Each row comes from the steps of one walk. Every step used is in the known rows, and no mark comes twice. Write the walk behind each row, first mark first.
Known rows:
finu -> ruzit -> nabov -> gabip -> vufik: -0.791,-1.734,0.458,3.152,1.075,-1.257,0.782,2.983,-1.258,2.093,0.666,-3.113,0.869,-1.591,-0.487,-2.500,1.036,-4.750,-1.142,-3.325
vufik -> sebog -> guga -> ruzit -> finu -> gabip -> nabov: 0.508,0.505,-3.176,-1.399,-2.268,0.451,1.296,-2.614,1.607,-0.739,-0.715,0.896,1.711,1.308,-1.233,0.249,-2.410,3.204,2.613,-0.200
guga -> ruzit -> finu -> gabip -> vufik: -2.627,0.435,-6.706,1.928,0.479,1.117,1.234,1.833,0.679,2.374,2.201,0.504,4.969,-1.778,0.117,-3.021,0.041,1.720,0.275,-1.714
sebog -> guga -> ruzit -> finu -> gabip -> vufik -> nena: -3.653,3.337,-4.124,-2.481,0.496,2.569,2.885,-1.952,0.738,1.878,1.579,-1.952,2.382,0.327,-0.298,-0.615,-1.132,0.142,3.878,1.169
ruzit -> finu: 0.934,-0.786,-1.373,3.893,0.660,0.902,-2.248,3.090,-0.441,-0.889,-1.066,-0.416,0.741,-0.848,4.160,-0.116,0.898,3.456,-0.953,0.303
vufik -> sebog -> guga -> ruzit -> nabov -> gabip: 1.935,-0.540,2.512,0.763,-0.381,-1.155,-0.288,-1.110,0.447,-1.599,3.039,1.092,-0.058,2.641,-2.516,0.018,1.747,-2.202,4.307,0.029
sebog -> guga -> ruzit -> nabov: 0.493,-1.233,1.751,-4.072,-1.666,0.185,-0.385,1.212,0.800,1.029,2.964,1.849,-1.128,1.485,-2.295,0.296,2.373,1.074,4.679,2.494
nabov -> ruzit -> finu -> gabip -> vufik -> sebog -> guga: -1.400,4.243,-1.724,1.652,-1.265,2.084,0.987,-0.062,-1.593,-3.278,-0.109,-0.848,0.961,-2.283,1.526,-0.367,0.088,-1.115,-3.410,-1.126
sebog -> guga: -0.289,1.604,1.043,-0.952,0.094,0.431,-1.951,-0.478,-0.530,-1.263,-0.676,-0.271,-1.824,-1.118,0.585,2.314,-0.246,2.096,0.286,3.499
sebog -> guga -> ruzit -> nabov -> gabip: -0.181,-1.918,2.545,-1.077,-0.423,-0.279,0.099,1.511,0.718,2.010,3.028,2.510,-0.138,1.955,-4.283,-1.097,4.457,-1.115,5.036,-0.227
ruzit -> nabov -> gabip -> vufik -> sebog: 2.003,-1.897,2.956,5.153,3.583,-2.534,1.203,-0.528,-0.845,-0.637,0.386,-1.763,0.201,-0.081,0.986,0.066,-0.624,-4.413,-1.096,-2.883
ruzit -> finu -> gabip: -1.659,-0.989,-3.089,3.447,0.331,1.491,-1.128,3.228,0.187,0.345,-1.048,0.748,4.002,-1.597,3.355,-0.609,1.540,3.934,0.471,0.041
sebog -> guga -> ruzit: -0.216,1.672,-1.476,-2.964,-1.722,0.873,-1.862,-0.443,0.000,-0.238,1.728,0.952,-1.033,-0.159,-1.689,0.925,0.380,2.274,2.307,2.973
sebog -> guga -> ruzit -> nabov -> gabip -> vufik: -1.336,-0.585,1.608,-1.069,1.233,-0.950,2.168,0.607,0.607,3.437,3.509,1.005,-0.350,0.732,-5.351,-2.240,2.671,-3.633,2.915,-1.771
nena -> vufik -> sebog -> guga -> ruzit -> finu -> gabip: 0.344,2.249,-3.170,-1.037,1.685,0.036,-2.802,-1.749,1.522,-2.914,0.275,0.729,1.905,2.148,0.762,-0.627,1.623,2.859,2.847,1.949
guga -> ruzit -> nabov -> gabip -> vufik -> sebog: 1.689,-1.726,0.467,3.292,1.693,-2.442,1.463,-0.478,-0.072,0.138,3.331,-0.472,1.379,0.959,-1.559,-1.602,-0.643,-4.234,0.527,-3.049
finu -> ruzit -> nabov -> gabip -> vufik -> sebog -> guga: 0.772,2.127,1.302,2.891,0.931,-1.667,0.596,-1.114,-1.336,-2.234,0.769,-4.634,-0.585,-0.229,-0.943,-0.662,-0.779,-6.489,-0.243,-1.700
guga -> ruzit -> nabov -> gabip -> vufik: -0.690,-2.815,0.435,1.414,1.696,-1.498,2.084,1.900,0.083,3.823,3.360,0.915,1.153,0.309,-2.972,-2.339,2.307,-2.956,1.343,-3.323
vufik -> nena: 0.350,-0.408,1.224,-0.806,0.961,0.881,-0.622,-1.178,-0.688,-0.380,-1.806,-2.762,-1.336,-0.409,4.858,3.903,-2.445,1.615,0.424,3.633
vufik -> gabip -> nabov: 1.221,-1.407,0.807,-0.101,-1.074,-0.390,-0.156,-2.554,1.308,1.415,-5.277,1.149,-0.922,-0.446,0.320,2.932,-6.375,3.397,-2.392,2.515

Which walk is each row?
1.061,-1.665,3.655,-4.311,-1.412,-0.417,-1.949,-1.088,1.155,0.737,-6.572,2.999,-4.601,0.241,-0.546,2.594,-2.105,3.325,-5.473,2.352
nena -> vufik -> gabip -> nabov -> ruzit
-3.155,0.717,-1.407,0.083,-0.538,3.213,2.432,1.582,-1.383,0.682,-1.003,-1.573,1.201,-2.105,3.908,0.040,0.623,-0.359,-2.409,-1.064
nabov -> ruzit -> finu -> gabip -> vufik -> nena
1.090,0.764,3.957,3.068,3.306,-1.982,1.779,-1.986,-0.534,-0.894,0.825,-1.637,-1.144,0.721,-1.246,0.640,-0.238,-5.142,0.074,-1.458
ruzit -> nabov -> gabip -> vufik -> sebog -> guga
0.812,0.484,1.101,0.447,2.865,-0.806,-4.337,-1.558,1.155,-0.917,-4.175,1.405,-0.654,0.088,1.693,2.016,-2.491,3.258,-2.188,4.969
nena -> vufik -> gabip
1.013,-0.194,-2.108,-3.518,0.708,-1.214,-0.391,-3.667,2.834,-0.463,-2.018,1.066,-0.291,3.055,-0.967,-0.007,-0.710,4.165,2.116,0.466
nena -> vufik -> sebog -> guga -> ruzit -> finu -> gabip -> nabov
0.349,3.690,-2.657,4.828,1.843,-0.103,-0.093,-2.220,-0.596,-2.309,2.145,-1.516,1.177,0.317,-1.962,-2.728,-0.752,-2.943,0.157,-2.818
nabov -> gabip -> vufik -> sebog -> guga -> ruzit -> finu
0.533,-0.782,2.587,-2.019,-4.322,0.889,-0.670,-0.242,-0.017,0.327,-4.953,2.521,-2.502,-1.274,-0.594,2.512,-3.396,2.821,-4.963,1.595
vufik -> gabip -> nabov -> ruzit
-0.843,-1.466,1.882,0.844,1.621,-0.191,2.324,0.478,-1.568,2.466,-0.327,-5.705,-0.453,-0.316,1.338,-0.539,-0.437,-5.797,0.886,-1.675
finu -> ruzit -> nabov -> gabip -> vufik -> nena
0.027,-0.460,-0.028,1.857,-2.496,2.705,-3.048,5.096,-2.276,-2.134,-0.954,1.146,-0.574,-1.556,3.885,-0.580,3.245,2.771,-3.865,-0.875
nabov -> ruzit -> finu
1.937,1.270,0.228,-1.799,0.243,-1.469,1.117,-2.408,-0.044,-1.153,3.523,-1.291,-1.035,0.875,-1.432,0.621,-2.003,-2.568,2.005,1.244
gabip -> vufik -> sebog -> guga -> ruzit -> nabov
1.863,-1.920,2.236,-2.369,1.701,-1.955,-2.183,-3.301,2.351,1.685,-6.692,1.537,-3.157,0.955,0.129,2.834,-4.348,4.074,-2.807,3.578
nena -> vufik -> gabip -> nabov
0.280,-2.900,1.537,2.785,-0.645,-0.553,-1.055,4.185,-0.882,0.537,0.297,-1.703,0.857,0.016,0.317,-1.191,2.908,-1.912,0.764,-1.503
finu -> ruzit -> nabov -> gabip
0.823,-2.545,2.501,-3.334,-3.648,0.445,-0.402,1.585,-0.858,1.009,-3.109,1.739,-4.207,-1.453,0.702,2.531,-0.065,2.702,-4.461,-0.380
gabip -> nabov -> ruzit
-0.386,1.198,-1.478,-2.113,-0.205,-0.966,2.434,-2.141,0.903,0.376,3.802,-0.139,2.503,0.174,-2.466,-0.321,-1.269,-2.324,3.428,0.681
finu -> gabip -> vufik -> sebog -> guga -> ruzit -> nabov
2.669,-1.151,4.072,-1.636,2.875,-2.633,-1.714,-1.932,1.423,-1.258,1.484,1.206,-1.744,4.298,-2.571,0.084,3.655,-1.562,4.067,0.576
nena -> vufik -> sebog -> guga -> ruzit -> nabov -> gabip
-1.072,4.070,-4.447,-1.153,0.091,-0.332,1.507,-3.969,0.367,-1.239,2.479,-0.609,2.410,-1.458,-1.713,0.168,-3.332,-1.271,1.253,1.624
finu -> gabip -> vufik -> sebog -> guga -> ruzit
-1.416,-0.235,2.923,-2.723,1.593,-0.144,3.753,-1.928,0.337,3.297,2.712,-1.473,-1.530,2.039,-3.416,0.066,0.759,-4.783,5.028,-0.281
sebog -> guga -> ruzit -> nabov -> gabip -> vufik -> nena
-1.185,-2.854,0.608,-3.605,-3.765,0.826,1.597,1.644,-0.075,2.433,-2.923,2.733,-0.864,-2.128,0.029,2.175,0.183,3.322,-2.802,-0.629
finu -> gabip -> nabov -> ruzit
0.867,-2.477,1.339,-0.926,-3.539,1.140,-0.642,3.097,-0.683,0.539,-3.288,1.401,-2.835,-0.685,2.293,0.503,1.263,3.800,-4.506,-2.498
gabip -> nabov -> ruzit -> finu
1.293,4.472,-3.927,1.769,0.608,0.263,-0.580,-2.510,-0.957,-3.150,2.086,-2.085,0.416,-0.304,0.465,-1.294,-2.543,-0.632,-0.306,0.078
gabip -> vufik -> sebog -> guga -> ruzit -> finu
-3.230,0.683,-2.833,1.626,-1.205,2.387,0.703,3.871,-1.163,0.645,-0.183,0.683,2.385,-3.354,2.204,-2.204,2.070,0.848,-4.078,-2.657
nabov -> ruzit -> finu -> gabip -> vufik
-0.780,2.164,-3.309,4.046,-0.910,1.410,0.410,1.162,-1.602,-2.984,-0.022,-0.744,2.482,-2.698,4.178,-1.143,-0.195,-0.568,-5.069,-2.168
nabov -> ruzit -> finu -> gabip -> vufik -> sebog
3.214,-0.378,2.736,-4.334,1.745,-1.877,-2.667,-2.263,1.305,-2.064,1.555,0.598,-2.500,3.898,-0.342,1.130,1.532,0.779,3.392,3.391
nena -> vufik -> sebog -> guga -> ruzit -> nabov
-2.160,-0.355,-1.670,1.487,-2.856,2.631,-1.473,4.909,-1.017,-0.587,-0.686,2.083,2.324,-1.856,3.053,-1.302,3.943,3.068,-2.374,-0.973
nabov -> ruzit -> finu -> gabip
